Each row was made from one small tree. Brackets hold a mark, then the marks that hang from it, in the order of their numbers. Every link used is in the known rows. Write each row's tree.
Known rows:
{k_785 k_932}: [ 5 -3 11  6 -1 -5  0 13  6  5 -4 -8 -7  7 -1 -1  3 -7  2  1 20  8 -9]
{k_172 k_117}: [  3   6  13   2  -1  -2  -6   0  -1  -1   0   7   7  11 -14   8   5  -4
   0  -7   1   0  -1]
{k_254 {k_898 k_148}}: [ -9 -16 -21   0   4  17 -14  -7  18   6  -7  -4   8  17   2   0   7  -9
  -6   2  13 -16   5]
{k_254 {k_898 k_172}}: [ -7 -13 -18   2  -6   2 -19  -5  33   7 -14 -14   4   4   5  -1  12   4
  -3  -9   6 -17   1]
{k_808 {k_932 k_785}}: [ 15 -14  24 -10 -17   5   1   3  28 -12  -2 -14   6  -5  -4   5  10   9
   5   2   4 -10   1]
{k_24 {k_172 k_117 k_898}}: [ 16  -6  19   8  -4 -31   8   5   1 -21 -12  19  -6  20 -16  22   5  -9
  -3  -8 -35   8  20]
{k_254 {k_898 k_148 {k_172 {k_117 k_359}}}}: [-12 -21 -16  -1  -9  -8 -28 -10  36   6 -24   2  18  42 -22   2  13   1
  -4  -4  15 -27   3]
{k_808 {k_898 k_148 {k_172 k_24 k_117} k_254} k_932}: [ 30 -37 -25  10  -5 -52 -34  19  56 -22  -9  19  23  48 -58  29  -5 -16
  15  -4 -22 -22  31]
{k_148 k_898}: [ -8   0  -1   1   7  -3   8   3  -3 -11   0  -8  -3  13 -13   6  -1  -2
   3  -1   4  -4  -2]
{k_808 {k_898 k_148} k_932}: [ 14 -33 -23  -8   2 -21 -15  13  42 -14 -17  -4  13  24 -23  18   2 -14
   6  12 -22 -13  12]
{k_117 k_172}: [ -6  -2  -6   2   1   4   9   7 -10 -15  -8   0   7   1   3  -4  -5  -2
   2   9   6   7   3]
{k_24 {k_172 {k_898 k_254}}}: [ 13  -9  -2  15   6 -20   8  -2   0 -18   0  19  -7  12 -14  15  -5  -7
  -3  -1 -18   6  18]
{k_898 k_148 {k_172 k_117} k_254 {k_808 {k_932 k_785}}}: [ 42 -23   0  -6  -3 -33 -27   1  67 -21   8  -3  16  39 -54  23  10  -1
  -3  -6  13 -28  28]
{k_172 k_24 {k_117 k_359} {k_898 k_148}}: [  4 -29  15   8 -19 -53  -5   7  -9 -16   5  40  12  52 -32  11 -12  -3
   9  10 -26  -1  28]
{k_898 k_148 {k_172 k_24 k_117} k_254 {k_808 k_932}}: [ 43 -21 -18   3  -4 -60 -30  15  61 -18   2  18  14  53 -58  24  -5 -11
   6  -5 -17 -22  44]
{k_254 {k_898 k_808}}: [ -2  -1 -19  -3   4   9 -12   0  24  12  -7 -12   1  13   4   6   9  -5
  -5   1   8 -13   3]
{k_172 k_24 {k_117 k_359} {k_898 k_808}}: [ 12 -10  15   6 -19 -61  -3  12  -4 -10   6  30   7  48 -31  18 -10   1
  10   7 -29   3  26]
{k_117 k_172 k_359}: [-20  -4 -10  -3  -6   0   7   2 -12  -6 -15   3  12  11   1  -9  -6   6
   6  18  17   2  -6]
{k_808 {k_898 k_148 {k_172 k_117}} {k_932 k_785}}: [ 30 -44   5  -4 -16 -32 -26  11  65 -27 -14  -7  19  31 -44  27  19  -3
   4  -5  -9 -26  20]
{k_898 k_148 {k_172 k_24 k_117} {k_808 {k_932 k_785}}}: [ 47 -33  14  -2 -24 -57 -22  18  67 -29  -1   3   9  44 -43  23   8  -1
   3  -7 -15 -26  48]
{k_254 k_898}: [-13  -4 -11   0  -1  25  -7  -5  11  12  -9  -8   6   0  11  -1   7  -2
  -1  -3  11 -10  -7]

Write each row's tree:
[ 37 -30 -10  -7  -3 -30 -22   1  71 -21   8 -11   9  26 -40  16   6   3
  -5   2  11 -27  29] | {k_898 k_148 k_172 k_254 {k_808 {k_932 k_785}}}
[ 16   5 -12   6  17 -36 -16   4  31 -13   4  -2   5  39 -55  23   2  -6
  -1 -12  13 -13  13] | {k_148 {k_898 {k_172 k_117} k_254 k_808}}
[ -7 -27 -13   8 -20 -25 -29   0  34   2 -18  16  18  50 -24   4   3  -1
   5  -6   5 -27  19] | {k_254 {k_898 k_148 {k_172 k_24 {k_117 k_359}}}}
[ 21   2  -2  -1   1 -39 -18   7  35  -5  -4   0   1  25 -29  16   9  -1
  -6 -12  -6 -10  18] | {k_898 {k_172 k_117} k_808}
[ 40 -16 -21  -6   9 -46 -31   4  66 -14   0   4  15  44 -56  24   3  -9
  -4  -4  -5 -23  29] | {k_898 k_148 {k_172 k_117} k_254 {k_808 k_932}}
[ 11 -31 -40  10  13 -26 -28   2  36 -13  -4   8  12  26 -38  16  -2 -11
   0   1   4 -17  17] | {k_808 {k_898 k_148 k_172 k_254}}
[ 27 -18 -17 -15   4 -28 -11   9  47 -11  -5  -6   3  28 -22  12  -1 -10
  -3  11 -15 -15  24] | {k_898 k_148 {k_808 k_932}}
[-15 -21   1   1 -11 -28  12   3 -24 -19  -7  14   9  16  -2  -4 -11   8
   7  22 -10  10   4] | {k_117 {k_172 k_898} k_359}
[  2 -32 -25  10 -12 -19 -22   5  40  -3  -8   6   6  27  -7   2   2  -4
   1  -6  -6 -23  29] | {k_254 {k_898 k_148 {k_172 k_24}}}
[ -1  -5 -19   8  13 -17  -7  -2  19 -13   3  -5   1  17 -33   7  -2   2
   3  -9  14 -14   5] | {k_148 {k_898 k_172 k_254}}
[ 25 -45 -16   0  -4 -21 -25   4  64 -26  -5  -6  18  20 -41  21   7  -1
   5   3   4 -27  17] | {k_808 {k_898 k_148 k_172 k_254} {k_932 k_785}}
[-14  -8  -6   6 -17 -15  10  14 -18 -11 -12  16  11  19   1  -7 -14   5
  16  17   8   2   9] | {k_117 {k_172 k_24} k_359}
[ 10  -6  11  10   6 -21  -5  -6 -12 -10  20  24  12  17 -32  16  -7  -5
   3  -3 -10  10   8] | {k_172 k_117 {k_898 k_254}}
[ -4 -35 -15  14  -8 -38   5   6 -21 -26   9  39  18  41 -27   2 -27  -3
  12  25  -6   4  30] | {k_117 {k_172 k_24 {k_898 k_148 k_254}} k_359}
[ 17  -6 -28   1  21 -14 -14  -3  18  -5  15   9   5  30 -29   9  -7 -12
  -6   7  16 -10  18] | {k_898 k_148 k_254 k_808}
[  7 -35 -12   3 -13 -65   4  19  -6 -27   2  30   9  53 -22   7 -19  -4
   7  29 -22   3  43] | {k_117 {k_172 k_24 {k_898 k_148 k_808}} k_359}
[ 28 -25   9  -1  -5 -26   6   8  21 -33  16   1  14  12 -25  17  -6   4
   6  18   1   2  22] | {k_117 {k_172 {k_898 k_254 {k_808 {k_932 k_785}}}}}
[ 26 -16  -2  -4   0 -29  -8   5  60 -24   5 -23   3  24 -44  21   7   8
   4  -3  15 -26  16] | {k_148 {k_898 k_172 k_254 {k_808 {k_932 k_785}}}}
[ 17 -29  -4 -13  -9   7 -17   1  61  -6  -4 -22  11  22  -9  12  16  -4
  -4   8  13 -28  16] | {k_254 {k_898 k_148 {k_808 {k_932 k_785}}}}
[  8 -31 -22  11  -2 -54  -1  10  -8 -26  11  36  15  51 -35   8 -25  -6
   8  28  -6   2  40] | {k_117 {k_172 k_24 {k_898 k_148 k_254 k_808}} k_359}
[ 14 -21 -28 -14   2  -4 -19   4  58   1 -13 -15  11  31 -10  12   9 -12
  -4   9  -5 -24  17] | {k_254 {k_898 k_148 {k_808 k_932}}}
[ 29 -25  -9  -8 -21 -70 -25  17  60 -15 -16  12  14  63 -47  18  -1  -2
   8   4 -22 -25  38] | {k_898 k_148 {k_172 k_24 {k_117 k_359}} {k_808 k_932}}
[ 20  -2 -11  16   5 -48 -13  15  26 -18   7  11   4  48 -56  25  -4  -6
   8 -13   2 -14  30] | {k_148 {k_898 {k_172 k_24 k_117} k_254 k_808}}
[  4 -23   6  12 -14 -39  13  19 -22 -28   7  26   5  12  -4   4 -18   0
  12  13 -31  16  31] | {k_117 {k_172 k_24 k_898}}
[ 38 -30 -21  -6 -13 -66 -21  21  66 -19  -7   2   2  41 -31  15  -5  -5
   4   3 -35 -20  50] | {k_898 k_148 {k_172 k_24} {k_808 k_932}}
